Each row comes from the steps of one walk. Every step used is in the known rows, and no mark comes twice. Write the walk behind each row, first mark first.
In the rows, 128 means zero.
Known rows:
k-j-s: [103 151 143 152 159 119 110 163 104 136 113 138 128 135 144 142 160 116
 143 116 116 137 133  83 170 100 125 137 127 174 128 135 152 129 146 121
 138 135 131 130 116 124 148 122 109 132 120 132 161 108 113 143]
b-t-c-w: [103 144 103 115 160 130 120 109 126 135 115 127 131  96 124  72 152 124
 114 120 127 137 133 130 145 125 152 113 116  20 126 141 124 130 134 119
 135 148 124 148 111 111 141 128 139 121 106 143 132  86 117 114]
c-t-k-j-s-y: [112 136 151 160 138 128  92 159 126 135 160 115 123 129 120  83 154 118
 135 117 123 138 147 111 168  96 107 161 163 178 116 148 102 125 140 107
 129 136 138 119 122 126 126 121 110 124 155 138 147  75 100 150]
c-w: [109 153 115 138 153  98 133 130 106 144 101 115 129 133 155 135 126 124
 112 116 129 148 126 110 163 141 141 135 108 117 125 127 145 128 124 106
 137 137 130 132 109 110 131 127 136 123 125 130 143 118 114 112]
b-t-k-j: [116 120 141 139 151 156 112 159 113 131 135 148 121 134 111  80 152 126
 145 126 131 127 106 131 167 139 119 115 120  94 109 141 142 123 158  98
 137 138 133 135 134 101 138 135 129 139 135 133 138  77 113 124]
k-t-c: [ 97 148 132 129 171 133 132 139 146 120 125 145 135 110 136 142 145 115
 114 125 130 137 148 133 163 130 142 105 106  94 138 124 140 129 131 121
 142 154 125 144 101 122 141 125 115 133  75 140 146 121 106 118]
s-d: [104 154  96 121 166 123 136 156 125 136 113 134 125 154 150 165 132 121
 100 112 130 123 141 122 183 111 139 105  96 160 125 128 166 131 132 114
 151 129 113 128 104 107 137 117 130 133  97 130 137 123 112 110]
r-s: [117 142 124 146 162 110 122 135  95 129 103 145 139 137 178 180 134 120
 107 115 128 143 144 128 170 135 127 114 102 111 119 132 146 130 113 108
 147 138 127 141 127 124 141 114 135 130  82 132 137 158 104 114]
b-t-c: [101 141 107 140 167 115 125 132 133 127 132 141 133 103 134 113 156 119
 121 119 122 126 136 137 160 120 140  92 107  48 125 138 135 133 135 124
 137 138 123 149 104 127 147 117 139 125  86 138 131 103 125 130]
j-s: [104 150 130 152 155 108 124 146 103 136 114 125 130 137 164 157 149 107
 122 108 116 140 145  92 174 107 133 132 129 154 136 135 152 136 132 126
 141 136 133 129 107 138 142 117 118 121  99 128 154 107 112 137]
w-s-j: [128 140 111 148 152  79 146 163 120 123 133 120 127 129 193 166 130 122
 137 119 134 126 166 125 165 138 112 121 113 119 132 112 160 133 118 114
 153 105 130 111 100 119 134 110 111 127 133 138 145 151 122 120]
t-c-w-s-d: [111 143  84 110 158 135 140 121 130 131  98 117 132 110 150  98 139 125
 101 112 133 107 157 117 160 126 149 103  84  95 126 117 128 121 130 118
 145 134 116 103  87  92 129 122 134 125  96 141 133 137 127  93]
c-t-b: [102 149 116 130 138  75 124 141 131 143 152 113 136 142 158 155 126 117
  95 108 130 119 135 126 179 113 118 130 112 155 121 147 140 131 141  96
 136 121 134 134 111 114 117 125 111 128 156 130 132 114 103 133]
k-t-b: [101 148 142 111 154  98 140 146 152 123 127 144 133 140 129 171 133 122
 121 117 131 158 130 134 168 119 132 114 110 129 122 136 182 128 144  94
 148 139 136 143 115 102 121 128 103 137 132 123 149 110 104 127]
s-j-b-t: [117 136 111 157 159  95 140 155 120 126 159 133 125 139 165 126 148 127
 133 122 131 153 124 128 154 126 129  85 127  77 123 139 204 139 128 109
 161 133 125 161 118 127 136 126 129 132 150 137 115 110 125 136]
d-s: [118 145 118 151 150 104 142 155 117 133  97 121 134 125 168 171 126 118
 113 117 125 114 129 138 162 148 128 125 116 144 120 124 131 127 134 120
 137 105 134 118 109 131 153 115 134 130 109 134 152 172 126 140]
k-t: [105 150 137 120 167 104 140 151 141 125 108 150 127 135 148 162 139 117
 127 118 131 146 134 124 168 148 139 121 127 127 121 123 155 130 127 114
 143 143 128 142 111 111 137 125 112 135  90 131 150 123 107 120]
j-b-t: [115 135 116 140 152 101 137 148 136 136 134 145 129 130 147 130 155 120
 127 116 126 144 106 125 161 125 137  84 113  88 112 145 171 130 136 116
 137 145 134 170 121 125 132 126 137 134 122 129 111  95 128 139]
t-c: [111 152 110 149 158 122 125 135 126 131 121 132 139 117 145 148 144 116
 111 121 120 125 148 126 166 133 135  91  97 103 136 126 127 133 133 118
 136 140 124 132  93 135 140 104 136 124  86 137 149 123 112 125]
b-t-c-w-s: [119 134 100 114 157 116 131 114 131 129 104 122 132  82 140  69 161 123
 126 116 133 120 149 126 143 131 146 116 111   4 118 125 125 123 127 121
 137 130 130 128 106 104 136 121 137 122 111 144 123 101 131 115]
r-s-j-b-t-k: [128 100 129 159 152 144 115 147 109 118 162 142 130 137 175  90 140 139
 126 130 139 163 123 145 151 135 115  82 125  63 115 145 192 136 125  94
 170 148 137 158 147 122 127 132 143 133 141 137 104 128 113 106]
k-j: [115 151 129 140 155 120 124 161 113 138 117 145 128 146 141 156 140 120
 136 122 127 124 121 105 172 135 123 125 108 152 118 126 145 126 140 110
 136 125 125 133 113 115 144 119 114 138 129 130 144 125 117 123]
w-s: [126 138 114 145 146  93 147 149 128 128 107 126 132 120 174 166 139 114
 134 111 131 107 154 119 171 146 123 115 100 117 123 112 127 125 119 118
 131 116 134 109 103 118 129 104 119 128 109 131 140 143 127 120]
r-s-t-c: [118 141 119 114 161 121 108 108 136 115 125 144 139 111 151 177 138 143
  99 123 119 144 156 140 153 170 135 124 109  61 117 130 148 141 113 114
 145 140 125 142 117 133 138  99 126 127  70 140 122 166 108 126]
k-j-s-t: [108 149 141 115 154 115 105 140 122 133 123 133 122 138 128 165 162 135
 146 116 110 151 130  91 167 132 129 155 147 159 124 132 164 141 141 117
 142 124 127 127 121 127 141 110 103 129 127 133 141 112 109 157]
c-w-s-t-k: [133 118 125  99 126 110 131 108 122 130 117 112 126 119 136 123 129 147
 132 119 132 135 135 131 155 196 123 146 140 105 109 121 125 131 124 102
 132 124 145  95 114  96 107 113 122 119 137 131 131 126 109 116]
b-t: [106 142 114 124 163 100 131 154 120 134 120 141 125 123 146 139 151 121
 128 114 124 135 126 129 167 136 134 117 120  84 118 139 149 132 133 119
 135 125 128 148 119 117 145 120 127 126 106 131 130 107 121 134]
j-b: [118 143 120 154 142 101 139 144 126 135 139 136 136 143 158 173 136 117
 117 116 127 140 118 114 171 126 134  91 102 143 125 131 155 128 130 116
 140 145 137 154 108 128 125 117 136 130 122 129 126 126 122 133]
s-t: [113 148 121 107 141  92 130 133 130 132 125 130 126 137 139 201 135 141
 125 117 119 145 137 129 168 176 128 139 127 139 120 125 158 143 124 113
 140 123 125 136 112 126 131 100 115 125 109 132 135 140 108 142]

Write each row's walk:
[116 137 125 141 149 126 126 153 131 132 129 153 125 139 124 114 165 124
 146 120 130 141  91 112 157 122 139  88 117 102 105 140 169 121 155 113
 141 136 131 167 129 114 139 127 130 142 152 132 112  91 126 137]	k-j-b-t
[129 142 111 120 144  91 146 132 119 139  92 114 129 114 166 139 132 118
 129 111 134 128 145 108 158 147 136 134 107 108 121 115 134 121 120 113
 134 122 135 109 102 102 124 118 128 122 132 134 137 136 122 109]	c-w-s
[104 121 150 143 156 154  95 163 105 134 130 142 118 129 120  68 172 121
 151 120 121 142 118 105 165 105 125 134 140 115 120 152 150 129 164 107
 141 140 140 127 140 113 143 132 122 129 134 131 147  59 114 133]	b-t-k-j-s
[124 145  99 141 154  99 140 127 119 126 119 106 131 101 173  95 132 129
 117 124 135 132 169 123 145 136 131 117 104  65 141 115 147 129 118 112
 160 125 130 113  89 118 130 119 126 122 130 148 142 146 124  98]	t-c-w-s-j
[109 142 110 129 157 143 112 129 136 135 121 140 129 104 106  52 169 131
 128 128 132 141  95 111 142 112 157  83 107  50 110 144 157 117 148 114
 144 156 128 167 118 107 134 136 146 135 149 142 115  82 130 120]	k-j-b-t-c-w
[107 150 106 103 150 109 119 101 133 134 114 115 132 111 127 139 132 142
 108 122 121 153 141 123 150 164 149 132 126  74 126 128 139 138 124 115
 138 136 124 131  98 119 130 111 125 118 108 140 134 123 105 125]	s-t-c-w
[130 136  95 155 143 101 144 122 133 125 139 107 139 105 177  90 138 132
 114 126 137 133 149 113 141 132 134  85 111  62 136 120 176 127 116 111
 158 134 134 126  90 121 118 122 132 123 155 147 123 144 135 103]	t-c-w-s-j-b
[120 146 132 162 145 121 132 157 122 135 130 146 134 151 141 155 147 119
 133 123 130 135 100 104 169 124 129  88  97 153 114 134 165 120 142 109
 141 140 132 154 116 118 129 122 130 143 155 131 133 118 122 134]	k-j-b
[121 142 100 132 151 112 135 119 129 131 105 112 140  93 158 108 143 118
 114 118 131 115 150 123 150 135 140 115 102  65 130 118 115 121 120 119
 131 136 134 109  90 109 128 112 135 120 110 142 141 134 128 106]	t-c-w-s
[125 140 108 112 145 106 130 117 151 117 124 128 136  96 147 172 151 136
 126 120 121 117 160 134 151 181 129 114 110  64 123 112 119 138 114 126
 129 117 128 110  93 126 129  90 120 125  93 141 130 156 124 135]	w-s-t-c
[111 131 131 139 137 119 117 145 122 144 160 111 129 145 157 113 129 122
 109 116 132 114 138 135 177 141 105 135 130 145 123 142 111 131 131 103
 132 138 135 118 113 116 118 136 125 125 128 131 137 109 106 119]	c-t-k
[ 99 131 149 145 143 138  90 159 111 144 155 117 127 135 145  77 153 120
 126 116 126 112 130  97 175  98 107 150 148 179 127 152 126 129 154 104
 136 147 138 114 125 117 129 144 103 131 148 134 141  83 101 131]	c-t-k-j-s
[138 108 141 133 118 140 130 140 132 125 152 139 130 138 124 139 151 146
 151 128 133 132 105 122 157 187 120 104 122 126  98 123 153 125 142  98
 133 124 143 110 128 107 107 116 117 140 170 131 113 128 127 135]	w-s-t-k-j-b
[128 120 151 123 148 157  97 137  99 121 128 149 130 145 130 146 134 154
 129 130 131 152 123 128 165 188 114 136 129 120 103 133 155 135 133  91
 148 136 128 130 148 108 127 113 116 136 119 133 126 148  96 122]	r-s-t-k-j
[119 135  97 127 165 103 131 129 131 123 126 114 128  78 153  66 148 134
 134 124 134 130 161 136 135 132 136 111 117   4 133 125 160 130 126 118
 153 128 127 130 104 108 138 123 129 123 135 148 127 121 130 108]	b-t-c-w-s-j
[125 109 128 151 140 133 131 148 123 132 153 141 128 137 139 103 152 126
 130 123 135 143  99 134 167 138 126  82 127  84 112 149 158 129 142 104
 141 149 143 154 128 119 121 120 144 128 135 129 119  82 123 123]	j-b-t-k
[102 148 130 120 156  94 110 134 117 132 128 123 127 134 149 188 151 131
 129 111 108 154 146 101 162 141 137 148 146 136 127 134 163 147 128 125
 142 125 135 132 113 141 138 105 110 119  99 128 142 120 106 155]	j-s-t
[128 113 145 139 121 147 129 158 132 126 137 133 128 142 120 143 142 154
 133 132 128 132  86 135 156 186 128 111 142 163 102 133 151 127 153 100
 139 111 142 119 137 119 128 115 134 142 162 133 125 148 124 144]	d-s-t-k-j-b
[109 139 117 141 158 142 116 146 144 129 145 152 133 115 111  89 175 122
 131 128 128 132 104 120 148 108 144  72 102  63 113 143 148 123 150 118
 140 147 121 168 118 124 142 127 137 141 138 143 112  92 131 137]	k-j-b-t-c
[128 121 141 137 122 146 120 140 130 130 157 141 128 157 106 141 145 149
 138 129 130 152  92 121 164 174 122 105 137 141 110 133 162 131 148  97
 142 131 138 132 129 116 113 115 122 138 160 130 121 109 114 136]	s-t-k-j-b
[107 148 115 114 153 111 127 118 141 123 129 131 134 114 127 175 142 135
 115 123 116 138 145 137 160 164 137 117 121  84 134 121 138 144 126 121
 135 129 123 132 100 136 135  95 122 120  82 139 129 137 113 136]	s-t-c
[103 151 146 119 144  99  95 144 125 129 128 131 125 143 111 170 155 143
 136 114 113 157 129  93 167 123 129 148 136 169 120 144 195 138 154  98
 151 118 136 130 129 122 129 107  95 136 161 125 146 114 105 163]	k-j-s-t-b
[119 139 118 159 174 107 120 158  90 122 119 135 133 143 205 166 121 127
 115 121 132 146 159 127 164 133 115 119 119 115 125 125 188 140 107 103
 165 128 122 144 123 130 144 114 127 125 110 138 132 171 101 105]	r-s-j
[126 123  96 126 145 115 133 112 142 130 120 127 134  89 146  66 164 126
 126 118 133 125 124 125 137 129 155  83 102  19 114 133 138 120 129 121
 134 148 138 144 108 113 122 124 146 128 135 142 104 105 137 118]	j-b-t-c-w-s
